Each row was made from one small tree. The marks that hang from a mark follow it in brackets, in alphabetical order. Every link used is in the known rows. Write each row's tree.
Known rows
S[B[W] C[Y]]: [-1.24  0.53 -6.54 -3.68  6.82  1.99  0.19  1.79 -0.84 -0.82  0.57  0.82
 -0.23  3.46  0.92  2.76 -1.23 -0.84  2.70 -1.00 -7.32 -1.93 -0.35 -4.63]
L[B[S[C[K W Y]]]]: [-0.78 -2.75 -4.83  1.01  4.65  2.22 -0.41 -1.10 -0.93  2.06  2.67  0.52
 -0.43 -0.19 -2.25  2.73  0.45  2.93  0.33  1.57 -4.47 -4.53 -2.66 -3.67]
C[K S W[B] Y]: [ 1.08 -0.53 -8.50 -0.04  3.95  2.64 -1.07  0.84 -0.48  1.80  4.26  2.13
 -1.31 -1.28 -2.22  2.55  3.86  3.84  0.11  0.71  0.41 -2.52 -1.94 -0.70]
L[B[S W] C[Y]]: [-1.21 -2.60 -2.93 -2.92  5.42  3.78  0.39 -0.07 -1.84  3.52  0.86  0.43
  0.07 -0.30  1.31  4.31 -0.64  1.09 -0.60  3.16 -2.75 -5.73 -0.72 -2.51]
B[K S[C] W]: [-1.35 -0.05 -2.47 -7.28  5.51  0.80  1.06 -0.93  3.39  3.03  1.42  0.79
  1.48  3.95  1.93  3.48 -0.75 -1.97  0.26 -2.06 -5.53  0.95 -0.25 -5.95]
Y[B[K] C]: [ 0.88  1.54 -5.20 -6.22  3.57  1.97  1.74  1.10  1.87  3.14 -0.58  2.88
 -1.23  3.34 -0.54  4.08  4.78 -2.56 -1.34 -1.13 -5.49  3.11 -0.19 -1.41]
C[K L[B] W]: [ 1.77 -0.06 -6.70  0.65  1.65  1.67 -0.30 -0.38  1.12  0.42  2.92  0.91
 -0.69 -1.50 -2.98  4.77  1.36  3.17 -0.56  3.58 -0.49 -4.58 -1.13 -1.72]
W[C[L S]]: [ 1.85  3.61 -6.67 -2.23  3.74  0.31  0.36 -0.74  0.52  0.81  2.97  1.52
 -0.85  2.68  0.76  4.23  2.16  0.46 -0.15 -1.20  0.01 -0.93 -0.91 -1.84]
L[C[K Y]]: [ 1.37  1.33 -5.82 -2.79  3.26  1.81  1.47 -0.31 -0.87  1.61  3.11  1.36
 -0.89  0.69 -2.15  4.18  0.62  2.56 -0.12  2.53 -2.32 -3.22 -1.64 -1.80]
B[W]: [ 0.00  1.50 -6.02 -6.10  4.33  2.39  1.51  0.81  1.00  1.25  1.42  2.02
  0.28  3.34  0.12  4.20 -0.35 -1.59 -0.10 -0.31 -3.02 -2.07  0.97 -3.93]
C[L S W Y[B[K]]]: [ 0.49  2.93 -7.29  2.53  4.17  1.32 -2.09  0.08 -0.27  3.26  3.75  1.18
 -1.95 -1.59 -0.87  3.25  4.16  1.74 -1.00  1.11  0.44  1.16 -2.60 -0.65]
W[B C[K S]]: [ 2.65 -0.35 -7.19 -5.84  3.71  1.84  0.37  0.74  1.24  1.04  2.87  2.48
 -0.86  2.02  1.06  3.52  5.54  2.05  0.69 -2.41  0.43 -1.65 -0.52 -0.92]
C[W[B[K S]]]: [ 0.11 -1.07 -4.78 -1.11  4.07  2.45 -0.07 -1.64  2.27  3.73  1.62  2.45
  0.26  1.19 -1.21  3.52  2.76  0.24 -0.87 -1.25  0.09  2.42 -0.31 -2.78]
S[C[K L[B] W Y]]: [ 1.53 -0.48 -6.68  3.27  3.60  1.20 -1.26 -0.28 -0.54 -0.16  3.42 -0.04
 -1.77 -1.06 -3.09  3.85  1.04  3.67 -0.21  2.78 -4.25 -5.13 -2.40 -2.64]
B[K S W[C[L Y]]]: [ 1.37  1.92 -3.76  0.74  6.27  0.66 -1.80 -1.92  0.47  5.54  2.66 -0.82
 -0.48  1.24  3.51  4.56  1.77  0.32  1.58 -3.63 -0.66 -0.80 -1.64 -2.35]
S[C]: [ 0.08  1.79 -6.14 -5.26  4.20  1.16  2.21 -0.29  1.14 -0.87  1.28  2.75
 -0.08  5.02 -2.04  3.37 -0.44 -1.42 -0.81 -0.65 -5.89 -0.05  0.32 -5.44]
B[K W]: [ 0.22  0.98 -4.52 -6.90  4.31  1.90  1.41  0.46  2.41  2.16  2.03  1.47
  0.84  2.59  0.50  4.40 -0.08 -1.29 -0.72 -1.37 -2.51  0.69  0.50 -4.06]
Y[B[K W] C[L S]]: [ 0.72  2.50 -4.96 -6.78  4.14  0.73 -0.97  2.12  3.22  3.93  0.88  0.96
 -1.23  1.01  2.99  4.08  5.01 -1.82 -0.33  0.17 -4.40  0.86 -0.95 -0.67]
W[B[K] C]: [ 2.97 -0.24 -5.55 -3.82  4.51  2.23  0.69 -0.12  1.44  1.62  1.17  2.52
 -0.59  3.54  0.29  4.63  4.71 -0.28 -0.93 -4.41 -0.46  2.72  0.67 -1.95]
S[B[K] C[L W]]: [ 0.39  1.86 -5.50  0.15  4.28 -0.18 -0.29 -0.48  2.69 -1.34  1.63  0.08
 -0.32  2.11 -1.80  3.67 -0.29  0.20  1.00  0.56 -4.58  2.53 -1.08 -4.07]
Y[B]: [ 0.13  2.35 -7.41 -4.78  3.36  2.91  1.73  0.73  0.10  1.14 -0.03  3.99
 -0.91  3.25 -1.05  3.70  3.28 -1.60 -0.83 -0.03 -2.30  0.22  0.65 -2.62]
Y[B[K S]]: [-0.99  1.22 -4.61 -5.24  3.78  2.06  1.38 -1.24  2.17  4.40  0.42  3.26
  0.35  2.39  0.59  3.47  3.06 -1.61 -0.56 -1.52 -1.15  2.83 -0.27 -3.37]

Write each row's tree
[ 1.44 -0.93 -5.26 -2.08  4.35  1.88  0.26  0.21  2.62  0.09  1.56  1.89
 -0.58  2.94 -2.65  3.68  2.89 -0.03 -1.76 -1.41 -4.20  2.73  0.24 -3.78] -> S[C[W[B[K]]]]
[ 1.57 -0.49 -6.18 -1.43  3.41  2.71  0.19  0.00  1.96  1.65  1.97  2.48
 -0.37  1.33 -2.49  4.08  3.11  0.40 -1.91 -0.81 -0.59  2.56  0.32 -2.36] -> C[W[B[K]]]
[-0.17  1.71 -4.80 -6.88  4.58  0.02 -0.36  1.50  3.41  1.81  1.31 -0.01
 -0.06  1.05  3.01  3.76  1.01 -0.91  2.03  0.37 -5.14  0.98 -0.86 -1.81] -> Y[C[L S[B[K W]]]]
[ 1.68  0.53 -6.92 -2.98  1.41  1.42  0.67 -0.65  1.80  0.32  2.34  2.18
 -0.19 -0.52 -1.74  4.91  1.01  2.33 -0.30  2.40 -1.14 -4.44 -0.27 -2.68] -> C[K L[B]]
[ 0.83  1.09 -5.82  2.21  4.39  2.70  0.68 -0.21 -2.51  1.38  2.61  0.54
 -1.48  1.03 -3.61  4.17  0.10  1.42 -1.65  3.27 -2.14 -1.96 -1.58 -1.56] -> L[C[W Y]]
[-0.04  2.54 -6.81 -1.19  4.60  1.64 -2.11 -0.40  0.93  5.20  1.55  1.22
 -1.30 -0.90  2.52  3.68  3.96  0.85  2.78  0.22 -0.80 -4.55 -1.67 -1.69] -> C[K L Y[B[S W]]]
[ 0.92 -0.68 -6.62  0.76  4.71  3.18 -0.58  0.79 -1.97  1.46  2.82  1.47
 -1.76 -0.61 -2.17  3.16  3.00  2.76 -1.75  3.15 -0.35 -1.76 -1.47 -0.29] -> L[C[S W[B] Y]]
[ 1.66  3.26 -6.74 -5.23  2.21 -0.62  0.66 -0.06  2.84  2.08  3.13  1.75
 -0.95  0.78 -0.63  3.77  2.36  1.00  0.75  1.39 -3.91 -2.12 -1.70 -1.16] -> Y[C[K L S]]
[ 1.00  0.04 -5.89  1.13  3.49  1.38 -0.06 -0.19  0.61 -1.18  1.59  0.79
 -1.13  1.20 -3.04  4.32  0.31  0.94 -1.71  2.76 -4.48 -2.92 -0.51 -3.64] -> S[C[L[B] W]]
[ 2.37  3.02 -6.26 -2.39  4.83  1.84 -0.90  1.23  0.55  2.12 -0.21  0.74
 -1.90  3.18  2.87  5.23  5.43 -1.82  0.86 -1.62 -1.19 -2.26  0.17 -1.07] -> Y[B[W[C[L]]]]
[-0.31  0.57 -3.70 -2.35  4.16  2.13  0.39 -0.44  1.72  5.40 -0.30  1.74
 -1.08  2.17 -0.37  3.29  4.72 -2.16 -0.60 -0.26 -4.13  2.82 -1.43 -1.06] -> Y[B[K S] C[W]]
[ 0.30  0.49 -5.28 -5.97  4.75  1.12  1.27  0.27  0.46  0.06  2.34  1.18
  0.57  2.98  2.06  3.21  1.56  0.39  1.14 -2.81 -0.97  2.96 -1.11 -2.39] -> W[C[S[B[K]]]]
[ 0.01  3.29 -8.08 -1.84  5.22  2.01 -1.74  1.66 -0.43  2.79  2.18  1.74
 -1.70 -0.37  2.06  3.39  3.44  0.16  0.70  0.81 -1.21 -3.01 -1.28 -1.42] -> C[L S Y[B[W]]]
[ 0.83  3.56 -7.53  0.70  4.71  0.28  0.09 -1.20 -0.05  0.20  2.50  1.73
 -1.27  2.64 -2.20  3.59 -0.11  0.26  0.00 -0.44 -5.45 -1.56 -0.77 -4.33] -> S[C[L Y]]
[ 2.22  0.98 -6.57  3.90  5.07  1.07 -2.21 -0.65  1.34  1.10  2.76  0.93
 -1.96  0.62 -2.72  3.68  3.19  1.69 -1.12 -1.02 -3.45  1.45 -1.15 -2.67] -> S[C[L W[B[K]] Y]]
[ 0.58  1.83 -6.46 -1.90  4.43  3.34  1.08  0.76 -2.47  1.79  0.35  2.30
 -1.91  1.54 -1.39  3.91  3.11  0.03 -1.25  2.13 -2.54 -1.45 -0.79 -1.29] -> L[C[Y[B]]]
[ 2.72  3.26 -7.71  0.03  3.89 -0.04 -0.95 -0.83 -0.72  2.05  4.86  0.52
 -1.53  0.30  0.61  3.64  3.00  3.41  1.53 -1.25  0.36 -3.25 -2.88 -0.85] -> W[C[K L S Y]]
[ 2.18  2.08 -7.07 -0.30  5.47  0.82 -1.79  0.87 -0.53  1.08  2.22 -1.04
 -1.27  0.83  2.97  4.34  2.06  2.07  4.73 -1.87 -1.56 -4.30 -1.61 -1.00] -> S[B[W[C[K L Y]]]]
[-0.32  2.81 -6.58 -4.62  3.41 -0.02  0.51 -0.54  2.74  0.07  2.86  1.81
  0.62  0.54  0.62  3.40 -0.22  1.02  1.03  0.32 -0.85  2.35 -0.91 -3.18] -> C[L S[B[K]]]
[ 0.00  2.60 -6.69 -2.73  5.13  1.37 -1.84  1.10  0.86  3.94  2.82  1.19
 -1.13 -1.00  2.52  3.56  3.74  0.32  0.09 -0.20 -0.95 -0.22 -1.65 -1.51] -> C[L S Y[B[K W]]]
[ 1.12  3.55 -7.58 -4.68  1.84 -0.26  0.63 -0.88  2.69  0.94  4.36  2.18
 -0.05  0.12 -0.85  3.65  1.13  2.21  0.63  1.48 -0.19 -2.47 -1.38 -2.62] -> C[K L S]
[-0.06  1.19 -8.38 -0.45  3.84  2.55 -0.70  1.32 -1.50  2.61  3.65  1.98
 -1.81 -1.11 -1.53  2.38  4.55  2.62  0.24  1.68 -0.26 -2.42 -2.87 -0.48] -> C[K S W Y[B]]
[-0.77 -1.85 -3.11 -4.69  3.19  3.01  2.23 -1.25  0.04  1.94  0.55  2.05
  0.60  1.20 -0.61  4.42 -0.57  0.59 -1.72  3.61 -1.95 -3.32 -0.02 -3.29] -> L[B[S] C]
[-1.31 -2.85 -3.41  1.28  5.49  2.32 -0.35 -1.57 -0.60  2.76  2.45  0.52
 -0.01  0.30 -1.84  2.90 -0.21  1.45 -1.50  0.28 -4.47 -0.41 -2.32 -4.38] -> L[B[K S[C[W Y]]]]
[ 2.06 -2.31 -4.68 -6.14  3.86  2.75  0.62  1.65  0.15  1.11  1.63  0.06
 -0.07  1.73  2.05  5.17  2.56  1.15  0.57 -0.74 -1.96 -5.52 -0.29 -1.89] -> L[B[W[C[K]]]]
[ 0.05  0.94 -5.94  0.56  4.38  2.51  0.40  0.17 -2.46  1.36  3.84  0.52
 -1.39  0.02 -2.63  3.31  0.23  2.28 -1.69  3.77 -1.05 -1.98 -2.48 -1.23] -> L[C[S W Y]]
[ 0.96  2.90 -6.44 -1.14  4.91  1.77 -1.74  0.90  0.71  3.84  1.40  1.17
 -1.34  0.02  1.52  4.39  3.59 -0.42  0.16 -0.80 -1.72 -0.23 -0.74 -1.69] -> C[L Y[B[K W]]]
